Every row comes from one small tree of marks. Brackets hold a mark, then the marks that hang from it, in alphabetical order. Every link used is in the known rows. Which tree was each row made from?
Known rows
[C Z]: [ -1   0   3   1   3  -2  -3   8   3  -3   4  -1   1   3   2  -5   2  -2
   0 -14   2   3  17   2   7  -3  -2   7   5  -1   2  -1   6   0]
[Z [C G R T]]: [  0  20   1  -4   9  15  -2   3   6  -4  18   4   0  -6   0  -6  14  -8
   2 -33 -23 -15  -6   4  10   3   0  -1  -5 -15   7  -5   9   4]
[G [C K N R T]]: [-10  50   7   3  -4   1  -7 -15   6  -7  18   3   7  -4   0  -9  24  -7
  -5 -65 -14 -26   7  -8   8  22  -1  -7  -5  -9   5   5 -17  11]
[G [C E K N R T]]: [-11  47   9  14  -3   1  -7 -23   7  -8  21   7   8  -5   1 -11  24  -7
 -11 -60 -17 -22  21  -4   6  25  -4   3  -2 -11  12   3 -15  12]
[K [C G N]]: [  2  24  -1  -1 -11   3  15  -8   4  -3  12   5   5   0  -2   5  17  -4
   1 -21 -12  -7   4  -1  -2   2  -4   4  -9  -5   6   1   0   7]
[R [C N T [Z [W L P]]]]: [ -5  39   8   1 -18   1 -30  -1  -2 -10  20  -8   6  -8   1 -16  29 -21
  -3 -30  -7 -15  25   4  10 -25   6  17  -2 -12  11  -2 -16  17]
[R C]: [-1  3 -2 -2 -1 -1 -4  4  0 -6 12  1 -1  5  1 -1  9 -1 -3 -6  1 -2  4 -5
 -4 -2  4  2 -2  4 -7  0  4  1]
[Z [C G] [W L]]: [  3  20   4  -4   3   7 -10   4   2  -2   8  -7   1 -16  -4  -4  10  -9
  -1   1 -14 -12  -4   9   0 -13   3   2  -5  -3   9  -6 -14   0]
[R [C E K N T Z]]: [ -5  46  11  16  -7  -1  -8 -17   8 -15  32   5   3   5   4 -16  29  -6
 -13 -43  -8  -5  46  -1  12  13  -3  25  -1 -17   7   1 -14  13]
[W L [S F]]: [  1  -1   9  -3  -8  -1 -21  20  -8  -3  -1   3   1 -10   1   0   5 -18
   8 -12  -9 -10  -4   5   0 -13  -4   0  -5  10  -4  -1   0  -8]
[E [C G R T [Z W]]]: [ -1  17   5  -1   7  11  -8  18   6  -5  15  -3   8 -12   3 -11  17 -16
  -2 -43 -23 -24  13  15  21  -2  -4   1   0 -19  18  -7   2   2]
[R [C E N T Z]]: [ -4  33   7  15  -4  -1  -1 -12   9 -13  28   7   3   6   4 -12  22  -9
 -12 -37  -4   1  45   8   9   2   0  27   2 -12   2  -2   4  11]
[Z [C T]]: [  0  22   1  -1   8   5  -3  -5   4  -2  12   2  -1  -2  -2  -6   8  -5
  -8  -6   0 -10   1  10  -1   2   5   9  -2  -9  -9  -3   0   3]
[T [C G R Z]]: [ -2  -4   2  -6  11   5  -3  20   4 -13  13  -2   1  -1   7  -6  11  -3
   4 -40 -17 -12  11  -3  13   0  -6  -5   2  -6   9   0  19   2]
[G [C K R T]]: [ -9  31   3  -1   4   2 -11  -6   5  -6  14   4   7  -4   0  -9  15  -7
  -5 -50 -13 -27  -7  -5   6  20  -1  -6  -1  -8   4   5 -15   8]
[G [C N]]: [ -6  33   1   0  -3  -6   4 -11   3  -3   8   2   4  -1   0   1   6  -3
  -7 -27   4 -11  15   0  -8   9   2  -2   0   9 -11   3  -3   6]
[F [P [W L N S]]]: [ -8   1   3 -10 -20  -7   2   9 -14   1  -3  -9   0  -2  -1  -7  -1 -23
   8  22 -13 -25 -10 -30  -3 -34  -5   5   2  21   1   4   5   1]
[Z [C N] [W S]]: [  1  39   8  -1  -7   2  -5   7  -2   8  11 -12   1 -12  -1  -5  25  -9
  -6  -5  -2 -19  20   7 -19  -6   5  -1  -5   9   3 -12  -6  -2]
[E [C N R T Z]]: [ -3  16   8   4   1   3  -6   8   5  -6  13   1   5  -3   5 -10  20 -14
  -3 -58 -13 -15  31   3  19   3  -6  -1  -4 -10   5  -4  10   1]
[W [K C] L [S [F P]]]: [  2   2   7 -17 -20  -8 -26  25 -21   0   4  -1   6  -7  -1   0  14 -29
   9   9 -17 -33 -14 -14   0 -33 -10   2  -5  18   3   5   9  -5]
[W K L N [P F] S]: [ -4   2   8  -7 -45  -1 -26  11 -22   1   2  -4   4  -3   1  -7  10 -26
  17  23 -24 -25  -5 -15   7 -45 -12   1   6  -3 -17   6 -20   6]
[T [C N]]: [ -3  16   3   0  -1  -4   5  -4   1 -10   7  -4  -1  -1   3   0  12   1
  -4 -14   5  -8  15  -1  -3   3   1  -2  -2   0  -9   2   1   5]
[T [C G]]: [  0   7  -4  -6   6   3   5   3   1 -11   8   0  -1  -3   4   2   1   0
  -1  -3  -6 -10  -1   2  -1   0  -3   0  -1  -4  -6   3   2   4]
[C E G K N R T Z]: [ -5  40  11  14  -5  10  -5 -14  10  -9  26   6   7  -3   4 -14  25  -8
  -1 -64 -33  -8  36  -3  27  16 -12  14  -1 -27  29   0 -10  13]
[P [W K L N [S F]]]: [ -4  17  14  -4 -31  -3 -21  24 -14  -7   3  -2   0   0  -1  -2  11 -27
  16   3 -19 -33  -6 -22  10 -31  -5   3   6   7  -8   5 -10   3]
[E C]: [  2  -5  -2  -1   5  -1  -5   8  -2  -1  -1  -1   1  -3   2   2   1  -5
  -6   2  -1 -10   8   3  -4   0  -5  -3  -3   6 -10  -2   2  -7]
[Z [C E K N R] W]: [ -3  37  14  13  -1   5 -16  -6   6  -2  18 -10   2 -12  -1 -12  37  -4
  -7 -32 -19 -20  29  -7   1  17  -1  -4  -1  -9  24  -8 -15   3]
[F [P W] S]: [ -4  -6   9  -6   5  -4   8  15  -6   4  -3  -8   0   4  -1  -3  -7 -13
   7  22  -1 -23 -12 -29  -1 -16  -1   4  -2  14   5   6  -3  -1]
[Z [C G] [W L N [P F]]]: [ -3  22   6  -7 -22   8 -12   2  -5 -10  10  -9   3 -13  -4  -8  12 -22
  11  15 -26 -27  -7   2  11 -27  -1   1   7 -19 -12   0 -20   9]
[Z [C E]]: [  1   6   3   9   9   2  -3  -5   2  -2   9   2  -3  -2  -1  -4   7  -1
 -12   7  -2  -3  18   7  -9   4  -1  10   3   1  -2  -6   5  -3]
[G C]: [ -5  15  -3  -3   5  -5   1  -2   1  -3   4   3   3  -1  -1   1  -2  -2
  -8 -13   4 -12   1   3  -9   6   2  -2   3  10 -12   2   0   2]
[P [F S] [W [N [C T]]]]: [ -7  13  19   9  -8  -5  24   4   5  -8   9   7   4  10  -1  -7   5 -24
   8   7 -10 -33 -30 -11   9 -10   3  15   3 -22 -29  11 -25  10]
[W K L [N [C T]]]: [ -3  23   9   1 -22  -7 -12  -7  -6  -3  10   6   5  -1   1 -10  13 -21
   1  14 -15 -19 -21  -1  14 -25  -3  14   5  -8  -9   8 -18  14]
[C G K N R]: [ -3  30   6  -1 -10   8  -5  -6   4  -3  14  -2   3  -5   1  -3  21  -2
  11 -45 -28 -11   9 -19  16  16  -9 -12  -8 -12  21   3 -12   7]
[C E N]: [ -2  15   6  15  -7  -1   4 -17   3  -2   6   3   1  -1   1  -1   8  -1
  -7 -10  -5   4  29   1   0   5  -4   9   0  -3   8  -1  -1   4]
[F [S W]]: [  0   0   9   1   6   1  -1  18  -4   7   2  -7  -3  -2   3   0  -2 -18
   4  -9   1 -15  -6   1  -5  10   1   4  -1   6   2   0  -9  -3]
[P [W [K [C E G R]]]]: [ -1   2   3   8 -10   6  -2   9  -2  -6  12   7   7   6  -1   2  17 -11
   2 -20 -32 -28   0 -26   7 -10  -7   5  -4 -10  25   3   4   7]

Which tree is each row?
[  0  21  13   0 -10   0 -25  22  -2   0  11 -14   7  -8   4  -9  31 -14
   2 -36 -15 -28  36  -5  17 -12  -7  -9   3  -5  17  -5  -2   1]
[E [C N R [Z [W K]]]]
[ -3 -11  14   7   0   0  14  15   3  -6  -2  -1   0   8  -1   1  -4 -11
  11  -2  -3 -19 -12 -19   5  -7   0   2  -4 -11 -16   7 -22  -2]
[P [F S] W]
[  1  31   6   0  -2   3  -1   8   6  -3  13  -8   6 -10   3  -4  15 -10
  -3 -24 -11 -15  36  11   9  -3  -5   4  -1  -7   8  -6  -6   2]
[E [C G N [Z W]]]
[  2  17   3  -3   3   3  -9  11   2  -7  13  -1   3  -2   4  -5   7  -5
  -2 -20 -16 -15  24  -4  11   8 -15   4  -3  -5   1   1 -12  -3]
[E [C G K Z]]
[ -2  27   9   1  -5   8  -1   9   8  -3  14  -8   6  -9   2  -8  22  -7
   8 -49 -22 -10  23  -1  19   0  -2  -4   2 -13  30  -5   4   8]
[C G N R [Z W]]
[ -4   0   7  13   0   3 -14  -3   1  -3   8   1   2  -4   2  -8  16   0
  -1 -25 -21  -7  11 -12   8  16  -9  -3  -1  -7  22   0  -8   0]
[C E K R]
[ -3  27  11  14  -1   4 -13  -8   5  -4  17  -3  -1  -5   0  -9  30  -2
  -5 -36 -20 -14  30 -14   2  20  -7  -3  -4  -5  15  -4  -5   1]
[Z [C E K N R]]
[ -2  21   2  -5   6   1  -4   7   3 -15  16  -3   1   1   5  -7  12   1
  -2 -21 -10 -14  16  -5  10   8  -9   5   1  -9   2   5 -10   5]
[T [C G K Z]]
[  0  20   6  10   6   1 -11  -8   2  -4  13   0  -2  -2  -1  -7  14   0
 -13   1  -7 -10  20  -3  -8  14  -5   9   0  -2   2  -3 -13  -2]
[Z [C E K]]
[ -4  26   7   7 -31   0 -16  -1 -10  -6  21   7   9   6   1 -15  26 -22
  -6   7 -18 -23  21   2  12 -24 -11  29  18 -14   8   3  -2  19]
[W [K [C E T Z]] N P]
[  0  -3   2  10   7   3   0  -2   4  -1  10  11   6  -5   4  -2   5  -7
  -1 -13 -28  -9  -5  -1   2   6  -7   4  -1  -7  15   0  12   2]
[N [C E G R]]
[ -2  41  10   7  -7   0   7  -4   8  -6  16  -2  10  -2  -2 -10  31 -13
  -9 -38   1 -14  18  15   8  -2   6  17  -1 -19  14  -4  -6  12]
[K [C N T [Z W]]]
[ -3   9  15   3  -4  -5 -31  24  -3   4   8  -8   9 -14   4 -16  28 -19
   1 -31 -22 -26  -4  -7  -1  -9  -4  -1  -7   5  25  -4 -16  -5]
[N [C K R [Z [W L S]]]]
[ -5  23  10  -7 -14   4  -9  24  -1 -11  20 -12   4  -5   6 -14  29 -13
   9 -17 -25 -29  10  -5  23 -18  -7  -5  19 -12  13   0   2  14]
[T [C G R [Z [W K N]]]]
[ -2  38   7   4 -19  -1   4  -9  -1  -4  13   3   6  11  -4   1  23 -13
  -3 -22  -5 -30   2 -18   6 -12   3  13  -9 -17   2   6 -15  16]
[P [W [K [C N T]]]]
[ -1   6   4   3  -9   1   4   4   2  -1   7   2   5   0  -1   0  28  -5
   3 -41 -12 -11   2 -10   1   6  -1 -10  -8  -1  13  -2  12   3]
[K [C N R]]
[ -1  39   7  -3  -3  10  -9  -3   5  -4  20  -5  -1  -6   0  -5  28  -2
   6 -43 -27 -19  14 -17   9  17  -7 -12  -9  -9  13  -2  -7   4]
[Z [C G K N R]]
[-11  50  11   3  -1  -1  -9  -7   9  -9  22   2   8  -1   2 -14  26  -9
  -5 -78 -13 -24  24  -8  15  19  -4   0   0  -9   8   4 -10  12]
[G [C K N R T Z]]
[  5  14   5 -13 -32   4 -40  27 -23  -1   9   5   8 -10   0   3  18 -30
  13   1 -31 -33 -12  -7  -1 -35 -12   5  -7   6   5   3  -6   3]
[W [K [C G]] L P [S F]]
[ -3  55   5  11 -11   6  -1 -28   7 -12  34   8   4   1   2  -8  24  -5
  -8 -31 -21  -8  28  -2  10  14  -5  20  -7 -21   7   3 -23  16]
[R [C E G K N T]]
[ -8  18   3  -2   3  -1 -12   3   2  -4   9   0   5  -3   0  -5  13  -2
  -2 -41 -12 -23  -3 -15   0  20  -3 -14  -1   5   4   4  -9   2]
[G [C K R]]
[ -2  -2   5 -11   8  -3   1  16 -10   9   1 -13  -2  -4   3  -2  -9 -23
   5   7   1 -24 -10 -11  -5   0  -1   3   1  15   5   4   6  -3]
[F P [S W]]
[ -2  26   7  13  -5   8   9  -7  10  -9  24  12  10  -1   2  -9  28 -13
  -5 -63 -29  -9  27   7  17   4  -8  17  -4 -21  26  -3  14  11]
[K [C E G N R T Z]]
[-10  33   9  14   3   0  -1 -11  10 -10  21   9   8  -2   4 -12  18 -11
 -12 -69 -12 -13  36   8  10  11  -2  12   5  -7  10  -1  10  10]
[G [C E N R T Z]]
[ -1  -2   6 -14  -6  -5 -19  18 -15  -1  -2  -3   1 -13   1  -2  -2 -23
  10   5 -11 -19  -8  -7   2 -23  -6  -1  -3  18   1   2  13  -8]
[W L [S [F P]]]
[ -4   5  11  -2 -16  -6 -19  17 -15   5   3  -7   1  -7   3  -8   3 -37
   8  17 -11 -30 -24  -6  -7 -13  -3  10   5  13  -5   6 -14   6]
[F [S [W L [N C] P]]]
[  0  14   3  -8 -33   5  -2  23 -12   6  17   3   7   0   2  -4  29 -19
  13  -7 -36 -29 -12 -13   2 -20 -13  -6   3   5  11  -2   8   4]
[W [K [C G R]] N S]
[  1  20   4  -8 -26   3 -36  18 -21  14   4 -12   6 -10   2  -6  15 -16
   3  28 -11 -29   4  -4 -11 -32  -3   0   2   5  14  -4 -18   5]
[Z [W K P S]]
[  0  22   4  -3  -1   4  -4   3   4  -6  13  -1   2   0   2  -7   6  -1
   3 -21 -15  -5  15  -7  14   9 -10   7   1 -11  10   3 -13   4]
[C G K Z]
